What can hang from each mark:
E: K N Q T
V: L
Y: M R
T: K
D: C K M V
M: Y
Q: E Y
L: C K
B: K T
N: E Q
C: D
R: X Y

Every row comes from one small tree of marks. Brackets hold a mark, then the marks that hang from it, in alphabetical order. Every link used is in the known rows. Which tree was each row made from?
In the rows, 128 means zero.
Known rows:
[Q E [Y M R]]: [173 142 143 222 140 130 141 134 112 161 133 175  88 142 107  89  33 123
 154 100 115 145 173 136 149  63 148 115 136 175 158 127 126 114 108 159
 140 131  47 161 115 200 149]
[E Q]: [125 154 141 140 112 115 125 140 122 131 114 127 100 154 120 117 113 133
 141 139 142 157 121 122 115 101 151 110 116 115 113 120 161 111 127 146
  87  96 138 129 113 153 165]
[C [D M [V L]]]: [ 81 178 126 155 116 145 153 139 138 142 119 142 120  87 153 122 125 129
 151  93 126 104 105  87 109 109 146 141 163 164 116 131 176 119  77 111
 105 108  35 101 144 152  85]
[D K M]: [120 169 116 158 118 104  73 157 134 112  91 148 110 110 134 168 139 114
 150 118 131 109 126 125 108 127 124  62 118 151 120 145 155 119  70 143
 111 161 118 127 120 190  94]
[Y M [R X]]: [132 193 169 168 138 123 115 111 118 127 108 209 116 133 117  96  47 103
 179 109 141 148 149 128 107 103 116  99 131 151 113 144 136  70 130 203
 105 162 100 129 111 153 155]
[E K N [Q Y] T]: [142 105 100 120 137 108 127 151 117 133 162 124  75 162 100  71 216 112
 163 155 163 220 127  96 104  63 163 100 129 103 173 104 134 104 144 102
 140 132 214 158 105 148 171]
[C [D K M [V L]]]: [ 84 187 107 151 103 151 124 149 131 122 106 133 134  96 156 154 146 141
 151  94 121  93 102  92 107 123 120 129 153 163 119 138 176 124  74 110
 101 114  53 106 148 185  60]
[D K V]: [103 168 126 154 119 116 113 122 137 136  95 148 153 140 134 157 113 117
 119 136 141 116 108 141 107 136  99 144 108 147 107 132 155 136 128 118
  85 135 115 127 106 199 119]
[D C K M [V L]]: [100 196 104 165 114 108 125 154 140 173  73 131 128 131 137 140 124 100
 125  99 119 131  90 123 112 134 120  96 174 168 130 136 170 145  51  71
  87 126  78  90 140 215  81]
[Q [E K T] Y]: [117  97 101 161 145 115 138 131 135 154 176 117 103 192 119  80 157 105
 138 126 139 151 130 102 130  49 172 114 111 152 188 116 111 124 129 115
 135 127 127 178  85 163 136]
[D C K]: [130 175 124 159 119 107 104 144 134 147  80 135 118 150 117 148 123 121
 138 142 135 145 102 131 108 128 125  86 135 147 102 151 140 135 115 120
  87 122 107 104 109 200 132]
[L K]: [127 140 163 164 125 127 145 118 146 116 119 164 131 122 113 126  85 100
 132 110 139 141 128 113 129 104 139 132 103 150 108 134 128 137 133 152
 106 102  73 126  99 157 117]
[N Q]: [121 160 142 140 104 104 116 143 152 119 140 162 126 141 106 138 103 115
 162 129 138 141 141 111 133 133 133 121 115 137  98  96 144 113 164 135
 113 107 129 121 105 135 155]
[Y M R]: [156 184 163 187 138 130 135 118 117 127 100 193 123 116 110 113  44 120
 162 108 133 151 163 115 112 110 115 111 133 152 114 121 136 103 132 182
 126 141  96 127 111 187 152]
[T K]: [118 147 153 161 160 118 134 115 132 109 126 160 125 138 125 107 121  95
 127 140 129 141 138  98 113 107 130 126 119 135 134 132 143 134 157 145
 118 140 103 139  99 139 139]
[D C K [M Y] V]: [112 179  90 190 145 124  95 185 129 158  61 150 156 144 152 159 136 100
 132 113 113 116  93 133 110 142 136 121 142 157  92 150 144 162  87 108
  83 154  95 101 131 206  83]
[E K Q]: [114 139 122 128 118 112 123 144 124 126 145 134 127 168 130  98 126 112
 144 138 131 160 105  88 110 103 152 117 121 115 150 120 154 114 139 155
  80 107 160 142  95 143 150]
[N [E K [Q [Y M]]]]: [163 135 103 170  96 129 108 156 143 151 171 171 111 136 116  66 104 112
 159 129 121 187 144 114 122  96 175  55 169 129 170 144 142 104 140 147
 105  99  99 180 124 163 170]
[V [L [C [D M]] K]]: [ 91 154 168 167  98 141 153 124 178 123 106 151 119  82 144 136 131 118
 161  63 103 108 132  76 134  70 169 131 129 176 102 129 143 129  78 142
 108 113  13 116 124 157  67]
[D M V]: [ 98 168 127 167 138 112 113 139 147 154  98 160 133 103 146 132 106  93
 133 113 127 116 120 126 112 120 128 119 134 158 123 131 166 128  77 124
  97 139  87 123 114 168 113]
[C [D K M]]: [111 175 101 158 108 146  74 166 129  98  95 140 107  88 146 170 160 150
 177 119 125  93 117 100 101 110 130  79 130 148 107 167 159 111  80 150
 114 130  72 127 139 177  82]
[R X [Y M]]: [112 114 174 146 149 102 140 129 122 114 155 216 121 152 107 116  86 113
 157 151 148 161 120 102  88 101 168  75 125 152 111 139 151  48 103 216
 105 159  81 117 115 132 137]
[B K T]: [109 133 139 148 142  80 113  67 127  72  96 154 106 146  85 118 104 129
 157 153 168 141 141 141 124 123 121 126 125 149 132  90 131  90 131  96
 109 101 131 100  89 143 125]
[B T]: [111 149 155 147 138 100 136  87 150 109 104 145 110 137  94 124  93 124
 129 135 151 136 127 128 124 123 136 115 129 147 126 115 150 101 129 114
 117 110 128 103  93 143 151]
[M [Y R]]: [132 168 160 178 134 129 133 133 111 121  97 159 132 143 132 112  82 110
 139 113 140 124 142 125 127 115 144 166 108 140  74 110 123 133 165 174
  99 158 121 102 106 156 138]
[N [Q E]]: [116 144 128 166 108 104 127 149 146 135 140 146 129 169 103 141  66 117
 164 118 127 107 146 117 157 100 152 130 101 160 116  83 142 118 143 140
 117  99  88 152 103 140 136]
[Q [E K] [Y M]]: [148 100 113 197 148 115 131 146 128 158 193 178 109 166 126  92  81 107
 137 117 109 155 141 101 130  69 176 106 141 184 195 131 131 121 106 150
 143 131  50 179  91 179 123]
[E K T]: [ 99 135 117 123 147 114 135 116 140 120 142 140 132 166 123  92 165 100
 152 131 157 160 117  83  99  99 135 109 109 123 146 114 117 111 151 134
 118 140 166 139  85 146 135]
[C [D K M V]]: [ 94 178  93 160 113 153  94 158 133 119  86 142 139  91 155 165 144 138
 165 117 120  80 107 109  98 121 116 122 129 152 113 162 165 127  83 131
  97 117  67 131 138 189  80]
[D K M V]: [102 176 108 165 122 107  87 149 138 136  80 152 143 109 145 163 127 103
 138 116 126 104 116 133 113 134 104 106 127 155 128 142 164 131  79 119
  96 150 106 126 124 201  87]
[L [C [D V]] K]: [ 86 150 163 168 112 153 167 106 182 137  91 159 169 105 144 133 105 121
 146  89 108 107 126 109 124  79 140 205  91 166  82 142 121 141 145 150
  81  87  31 134  95 176 116]
[E K [Q [Y M]] T]: [151 113  96 149 140 127 135 152 112 132 171 145 107 178 114  76 175 121
 165 127 132 215 144  80 106  69 163  75 144 111 192 126 123  97 132 131
 148 102 164 172 113 177 161]
[D C K V]: [110 185 110 165 124 114 120 139 137 166  66 138 144 150 126 144 108 110
 125 133 132 141  89 144 106 132 104 129 136 151 100 152 145 147 120 100
  72 107 101 108 110 214 130]
[L C]: [104 154 178 153 114  81 125 102 168 148 102 158 118 133 131 140 121 116
 129 127 132 128 144 121 116  97 154 133  99 158  82 116 135 113 125 151
  95 150 106 121  78 165 155]

Write each row's tree:
[ 92 161 134 167 110 169 172 139 150 128 116 151 144  75 141 119  98 112
 147  69 117 105 103  82 127  99 145 157 145 168 126 138 156 146  78 117
 108  77   4 108 144 156  58] => [C [D M [V [L K]]]]
[109 128 123 117 161 113 131 130 132 116 137 150 112 141 106  93 182  97
 165 148 178 178 124  78  84  94 139 115 105 128 137  96 124 101 146 121
 144 168 182 138  84 134 141] => [E K N T]
[ 79 176 161 147  90  92 141  92 159 151  95 138 158 153 148 155 127 115
 102 100 127 109 122 124 122 117 125 167 113 169 101  95 160 126 113 100
  78 155  99 112 104 203 106] => [D K [V [L C]]]
[ 86 161 182 141  94 126 160 100 161 129 128 134 108 122 143 125 135 150
 143 105 128 120 130  85 114  80 172 152 127 164  82 113 150 103 121 142
 100 122  52 107 106 148 123] => [V [L [C D]]]
[ 79 181 117 164 100 129  92 145 169 134  60 145 147  90 166 177 161 135
 165 101 101  74 125 113 108 102 123 136 116 166  93 153 154 119  78 136
  89 142  72 137 117 205  88] => [L [C [D K M V]]]
[115 169 170 164 134 121 117 122 116 117 111 180 127 165 136  94  84  92
 157 115 143 130 127 134 117 113 142 158 102 141  77 133 123 102 162 201
  80 185 127 107 103 122 143] => [M [Y [R X]]]
[107 137 175 164 103 147 152 113 176 118 100 156 136 102 133 138 116 129
 158  99 118 118 136  92 129  73 154 160  90 158  77 144 117 132 138 171
  97  91  34 130  92 160 122] => [L [C D] K]
[ 96 171 112 150 104 155 117 135 130 121  98 139 150 121 146 158 131 151
 148 132 128  96 103 115 100 121 108 160 119 145  95 154 151 128 137 138
  84  96  77 128 123 191 109] => [C [D K V]]
[167 146 135 147 118 116 136 138 103 138  96 119  54 135  85  69 164 127
 178 137 168 213 162 131 121  58 136 110 120  99 133  93 129  98 147 107
 140 128 207 141 123 167 202] => [E N [Q [Y R]] T]
[126 165 118 132  85 127 115 122 151 128  98 115 119 147 103  86 142 130
 174 135 171 155 142 131 118  98 151  68 110  98 101 105 136  98 166 129
  86  90 162 153 131 134 188] => [N [E Q T]]
[ 98 164 147 148  92 128 103 119 159 110  89 136 124 120 145 175 154 161
 160 125 122  99 131 106 106  96 137 135  96 152  72 147 134 108 128 157
  99 133  85 130 101 185 118] => [L [C [D K]]]
[ 88 179 140 149  78 119 111 136 162 116  95 134 111  99 151 172 170 149
 163  86 113  86 130  87 115  94 154  99 131 169  96 130 159 107  64 135
 104 148  65 114 130 184  67] => [V [L [C [D K M]]]]
[191 172 132 192  82 143 114 139 129 159 111 169  92 110  93  62  53 126
 174 113 127 179 177 144 137  88 147  64 160 128 133 131 132 101 147 156
  99 102  94 164 144 182 195] => [N [E [Q [Y M R]]]]
[ 97 168 111 169 125 121 117 154 119 129 100 149 156 140 160 160 136 103
 112  95 125  95 106 110 119 140 143 148 134 159 113 107 166 143  86 109
 106 169  93  95 141 183  48] => [D K [M Y] [V L]]
[ 76 176 143 165 117 131 122 134 175 151  82 153 136  84 162 148 136 127
 163 100 104  95 129 104 110  89 146 148 123 167  89 144 156 117  85 142
  93 130  54 126 111 172 109] => [L [C [D M V]]]
[152 150 129 191  97 110 130 148 139 160 145 151  92 157  92  99  55 115
 174 104 113 127 176 141 179  80 146 136 122 163 136  91 125 126 159 132
 122 113  97 158 109 166 159] => [N [Q E [Y R]]]
[115 159 113 136  79 114 102 147 184 128 157 176 154 133 108 100  94  89
 183 131 136 129 137 106 140 139 142  95 128 141 120 101 132 118 194 141
  90 110 125 156 102 112 147] => [N [E K] Q]
[148 122 118 149 159 105 122 148 144 107 159 162  87 139  78  98 207  93
 177 142 151 198 182  91 133  83 137 111 121 121 148  84 126 120 194  86
 183 139 179 159 114 126 177] => [E [N [Q Y]] [T K]]
[160 133 152 194 133 110 133 134 117 162 124 154  58 125  92  89  78 113
 148 132 148 146 163 151 145  54 148 144 119 167 134 105 128 119 117 123
 138 156  97 149 101 173 167] => [Q [E N] [Y R]]
[184 130 136 169 141 110 115 167 106 140 150 172  61 123  96 108 129 131
 151 148 141 213 156 117 105  78 167  86 151 131 138 117 159  94 110 128
 158 120 122 146 132 175 176] => [E N [Q [Y M]]]
[149 107 119 136 125 103 116 165 116 141 169 146  69 142 110  85 169 105
 139 155 142 206 122 106 111  79 169 111 138 122 166 117 148 115 133 115
 122 132 169 149 102 148 162] => [E K N [Q Y]]
[155 133 138 149 115  90 108 162 143 133 168 177  70 120  86 122 146 112
 162 149 151 180 157 126 136 110 151 121 133 143 110  91 149 113 158 102
 155 135 135 132 109 140 174] => [E [N [Q Y]]]
[ 96 165  87 176 130 163  93 178 121 107  85 148 163 112 172 173 160 138
 159 108 112  69 106 103 104 126 137 156 120 152  87 150 155 144 114 143
 103 139  64 120 147 180  60] => [C [D K [M Y] V]]
[122 103  80 154 120 109 134 153 151 147 193 128 117 197 101  88 155 101
 180 116 122 152 146  94 159  71 165 116 110 148 181  82 112 124 163 106
 146 109 146 181  94 147 148] => [N [Q [E K T] Y]]
[120 168 111 146 116 124 118 122 177 111 122 158 154 142  92  90 145  88
 191 126 149 138 176  98 143 120 124  83 113 111 119  93 117 114 225 121
 125 105 144 170 126 104 173] => [N [E [T K]] Q]
[125 135 128 123 127 107 121 161 117 118 141 146 102 144 112  99 143 107
 152 150 151 177 110  92  96  96 151 122 123 116 141 107 157 103 135 138
 105 131 171 138  96 139 151] => [E K N Q]
[157 141 123 163  71 115 102 138 151 158 138 134  77 121 108  89 119 123
 141 142 143 164 140 159 137  95 174  73 144 120 120 134 146 117 147 125
  81  93 113 156 133 142 197] => [N [E [Q Y]]]
[ 93 119 106 149 149 118 148 121 133 133 146 122 136 190 121  88 130 101
 153 120 149 128 121  86 117  73 156 127  87 149 168  98 116 115 129 140
 124 135 127 165  80 152 127] => [Q [E K T]]
[109 193  90 174 128 109  95 166 141 168  53 143 134 122 139 153 119  95
 143 115 115 126  95 141 106 137 112  89 153 160 118 158 155 143  63  99
  84 133  88 110 124 220  98] => [D C K M V]
[176 158 155 198 136 127 130 122 120 148 129 189  87 113 111  91  62 123
 150 112 126 175 172 128 124  92 131 103 154 156 135 134 129 111 130 160
 142 138  87 137 116 198 163] => [Q [Y M R]]
[106 132 109 163 149 121 147 135 145 111 132 132 150 192  95 107 134 101
 180 112 131 127 168  85 153  83 138 126  88 134 156  76 122 124 187 124
 154 100 126 182 110 123 144] => [N [Q [E [T K]]]]
[151 105 114 206 193 132 147 124 120 135 157 156 110 172 107  82 135 105
 152 115 125 172 179  88 131  42 161  94 130 158 194 122 116 117 138 125
 182 127  77 194 118 167 144] => [Q [E [T K]] [Y M]]
[157 124 139 146 116  99 115 157 113 146 145 139  47 127  98 108 157 125
 140 160 151 199 137 138 114  73 167 110 133 118 126 114 159 109 119 113
 129 123 154 136 123 154 183] => [E N [Q Y]]
[ 81 169 137 153  97 135 118 116 165 132  77 134 158 122 155 167 146 152
 149 120 117  87 121 116 109 103 123 172  99 161  79 147 146 123 134 138
  77 124  79 130 102 204 114] => [L [C [D K V]]]
[138 114 100 126 130  96 118 163 147 126 182 161  94 150  88  90 207  95
 185 147 156 200 149  86 125  93 145 106 125 129 153  80 119 107 175  92
 167 142 202 153  97 135 160] => [E K [N [Q Y]] T]
[112 146  96 121  92 129 118 128 152 131 124 118 142 164 113  66 153 107
 176 137 159 157 125 100 109  98 152  74 111 100 146 109 127 103 168 134
  79 100 178 165 116 128 171] => [N [E K Q T]]
[158 148 126 154 109 125 137 121 109 143 102 111  73 158 103  66 148 129
 168 120 146 188 160 135 129  65 136 103 120  98 138 113 126 110 145 120
 111 104 191 141 124 177 195] => [E [Q [Y R]] T]
[132 172  98 187 140 120  81 190 122 137  69 148 123 147 141 165 150 108
 146 114 116 122 109 123 110 133 156  78 138 149  90 149 136 149  89 131
 100 163 100  99 129 195  83] => [D C K [M Y]]
